Every row comes from one small tree of marks. Brackets hold a mark, then the marks that hang from it, in the order of their numbers. Every link used is in the known rows. Which tree was each row made from?
Known rows
(q_693 q_562 (q_884 q_152)): [ -5  52 -60   2  15  41  22  22  57 -38  -8  10 -16  32  13  -6 -24   0
  -9 -72  12  17]
(q_534 q_117 (q_562 q_481)): [ 22 -25 -32  15   9  -8  15  15  -8 -11  -2   0  32  56  52 -11   7  -4
 -46 -61  12   2]
(q_693 q_274 (q_884 q_152)): [-25  51 -61 -10  -4  57   3  37  56 -29 -11  15 -23  24  39 -26 -27  -5
  -8 -90   5  17]
(q_534 q_117 (q_562 (q_121 q_723))): [ 39 -25 -41  27  27  -7  31  26  -7 -14 -33  30  19  42  46 -39  20  34
 -43 -61  14  27]
(q_562 q_481): [  4   6 -39 -14 -18   6  18  13  10 -28 -15  -2  -9  22  27  -8  -9  -3
 -38 -71   3  -2]
(q_797 q_274): [  0  31 -67  16 -22  33  21  16  33 -31 -30  23 -18  14  20 -42   3   2
 -19 -83  18  14]
(q_534 q_117 (q_562 (q_481 q_236))): [ 14 -20 -19   4   9 -16  15   8 -19 -18  -2  15  33  41  45   5   3  11
 -67 -42  -2   4]
(q_693 q_274 (q_562 q_534) (q_884 q_152)): [-18  37 -70 -11  -9  94   2  25  60 -26   7   4 -23  53   9 -11   4 -23
  -4 -59  13  10]
(q_562 q_121 q_481): [ 15   7 -44 -13 -25  -2  40  15  -7 -35 -24  12 -12  17  20   4   1  13
 -47 -72   1  -4]
(q_693 q_274 q_562): [ -2  32 -52  13  -2  56   9  21  38 -37  -8  18 -22  55  10 -19   3   5
 -17 -72  24  24]
(q_693 q_562 q_884): [  7  47 -51  16  18  26  25  12  48 -44   0   6  -6  38   5 -26  -2  10
 -16 -71  13  12]
(q_693 (q_884 q_152)): [-13  43 -64 -14   1  27  20  25  46 -31 -11   7 -13  10  34 -22 -27   0
  -8 -86   6  13]
(q_534 q_117): [ 18  -7 -66   5   3  -4  20  20  12 -22   1  11  13  32  33 -40  11   9
 -32 -78  16   6]
(q_920 q_723): [ 12   6 -57   4  -6   5  16  19  33 -26 -25   3 -31  21  20 -33   9  11
 -17 -68  13  28]
(q_481 q_920): [ -1  17 -55  -7 -13  13  30  21  11 -36 -19   2  -1  17  19 -10 -22   8
 -31 -63  25  -8]
(q_534 q_117 (q_562 q_121)): [ 31 -14 -54  26  10 -11  44  17 -16 -22  -9  26  28  48  45 -20  27  31
 -34 -72  24  13]
(q_693 q_274): [ -9  25 -55  -2 -16  40   8  22  29 -30 -12  16 -19  32  31 -33  -1   8
 -17 -85  18  20]
(q_562 q_481 q_534): [  4 -14 -51 -26 -39  28  16   4   1 -18  -1 -14  -7  28  20  -7  15 -18
 -35 -51   3 -15]
(q_236 (q_481 (q_920 q_723))): [ 24   9 -41  -6  -9  26   6  45  22 -37 -27 -22 -21  10  22  -2 -12  -3
 -38 -65   9   3]
(q_562 q_121 q_534): [ 13  -3 -71 -18 -38  26  44   3  -8 -29  -8  12 -11  21  12 -16  34  15
 -21 -62  17  -2]
(q_534 q_117 (q_562 q_121 q_481)): [ 33 -25 -38  16   5 -16  35  17 -24 -18 -12  14  28  52  47   2  18  12
 -55 -64  11   0]
(q_562 q_481 (q_534 q_117)): [ 19 -40 -60 -20 -23  14  10  12  -3 -10  10 -13  14  41  28 -16  25 -24
 -50 -49   3 -21]
(q_562 q_121 (q_481 q_236) q_534): [  6  -9 -42 -39 -45  14  38  -1 -25 -31  -8  14  -9  10   6  21  21  13
 -63 -34 -13 -14]
(q_236 (q_481 q_920)): [ 14  18 -40 -16 -13  31  16  36   5 -41 -13 -11   0   6  27   2 -24   0
 -38 -77  11 -11]
(q_152 q_884): [  4  31 -60  -4 -15   8  45  -6  24 -26 -32  15   8  23  37 -41 -11  -3
 -22 -80  20  32]
(q_693 q_562): [ 11  27 -52  10   2  24  28   9  29 -39  -9  12 -12  38   5 -15   3  13
 -18 -66  24  18]

Write each row's tree
[ 11 -22 -42 -33 -40   9  31  16 -16 -30 -29  -4 -23  11  -7  37  12   4
 -78  -4  -5 -20] => (q_562 q_121 (q_481 q_236 (q_920 q_723)) q_534)
[  8 -35 -47 -34 -24   9  15  15 -20 -19   6  -7  23  29  14  18  -1 -15
 -84 -14  -3 -40] => (q_562 (q_481 q_236 q_920) (q_534 q_117))
[ 28 -42 -64 -22 -30   9  35  21 -26 -20  -6  -8  19  38  15  16  17 -13
 -72 -35  11 -44] => (q_562 q_121 (q_481 q_920) (q_534 q_117))
[  8   0 -17 -25 -10  -1  32  28 -13 -37 -54  21 -11  -4   6  21 -33  25
 -91 -27 -14 -11] => (q_562 (q_121 q_723) (q_481 q_236 q_920))
[ 37 -53 -66 -12 -24   5  25  30 -11 -15 -21 -15  -2  41  11  12  27 -15
 -74 -23   9 -30] => (q_562 q_121 (q_481 (q_920 q_723)) (q_534 q_117))
[  8   7 -14  -4 -12  -9  42   4 -29 -33 -22  27   8  23  28  27   3  32
 -60 -46  -3   8] => (q_534 (q_562 q_121 (q_481 q_236)))
[ 42 -34 -24  17  20 -10  23  27 -14 -10 -38  19  18  46  47 -18  11  17
 -65 -53   0  12] => (q_534 q_117 (q_562 (q_121 q_723) q_481))
[ 38 -37 -38  23   8 -18  29  33 -13 -17 -34  -3  14  54  35  16   9   4
 -71 -32  18  -4] => (q_534 q_117 (q_562 q_121 (q_481 (q_920 q_723))))
[ -8   4  -7  -7  -8   1  24  10 -18 -31 -20   3  19  25  29  34 -31   9
 -67 -27   9  -9] => (q_534 (q_562 (q_481 q_236 q_920)))
[ 10 -21 -29 -40 -29  20  30  19 -24 -29 -39  11 -10   3  -1  22  -8   8
 -87  -8 -13 -22] => (q_562 (q_121 q_723) (q_481 q_236 q_920) q_534)
[ 11 -35 -49 -30 -23   6  11   4 -14 -15  13   1  15  30  20  -2  21 -12
 -70 -31 -13 -19] => (q_562 (q_481 q_236) (q_534 q_117))
[ 12 -13 -23  13  -1   4  14  24   8 -21 -38 -18  -4  43  32  13 -14  -6
 -47 -33  21   3] => (q_534 (q_562 (q_481 (q_920 q_723))))
[ 21 -35 -53 -29 -30  -1  32   7 -31 -22   4  15  13  25  12  11  34   6
 -78 -33 -14 -20] => (q_562 q_121 (q_481 q_236) (q_534 q_117))
[ 19 -27 -31  13   9  -5  17  23 -13 -16  -9  -9  39  56  47   9 -14  -9
 -61 -43  22 -20] => (q_534 q_117 (q_562 (q_481 q_920)))
[ 22 -25 -43 -26 -28  27  25  15  -7 -17 -35   4 -19  18  15 -14  18   1
 -51 -42  -8  -6] => (q_562 (q_121 q_723) q_481 q_534)
[ -5 -10 -38 -39 -38  18  18  -2  -9 -23   1   1  -6  16  10   9   9  -6
 -54 -34 -12 -12] => (q_562 (q_481 q_236) q_534)
[  2   0 -45 -11 -28  72   0  13  22 -23   3  -5 -19  66   4   5  19 -26
 -37 -44  11  -3] => (q_693 q_274 (q_562 q_481 q_534))
[ 16 -47 -48 -24 -17   2   5  20  -5 -15  -7 -15   2  31   9  14  11 -18
 -85  -2  -4 -26] => (q_562 (q_481 q_236 (q_920 q_723)) (q_534 q_117))
[ 30 -31 -11   5  21 -18  24  20 -27 -16 -34  34  21  32  39  -1   7  29
 -85 -33 -14  14] => (q_534 q_117 (q_562 (q_121 q_723) (q_481 q_236)))
[ 13 -20 -30 -36 -28  18  26   8 -17 -23 -32  18 -17   5   6   2  15  15
 -73 -25 -24  -3] => (q_562 (q_121 q_723) (q_481 q_236) q_534)
[  5  32 -67   4 -11  71  26  16  32 -40   6  15 -16  55  -4 -15  35   6
 -20 -59  12   3] => (q_693 q_274 (q_562 q_121 q_534) q_884)
[ 34 -53 -50 -18 -13  14  23  32 -17 -12 -29  -2  10  32  16  -3  10  -9
 -82 -25  -1 -32] => (q_562 (q_121 q_723) (q_481 q_920) (q_534 q_117))
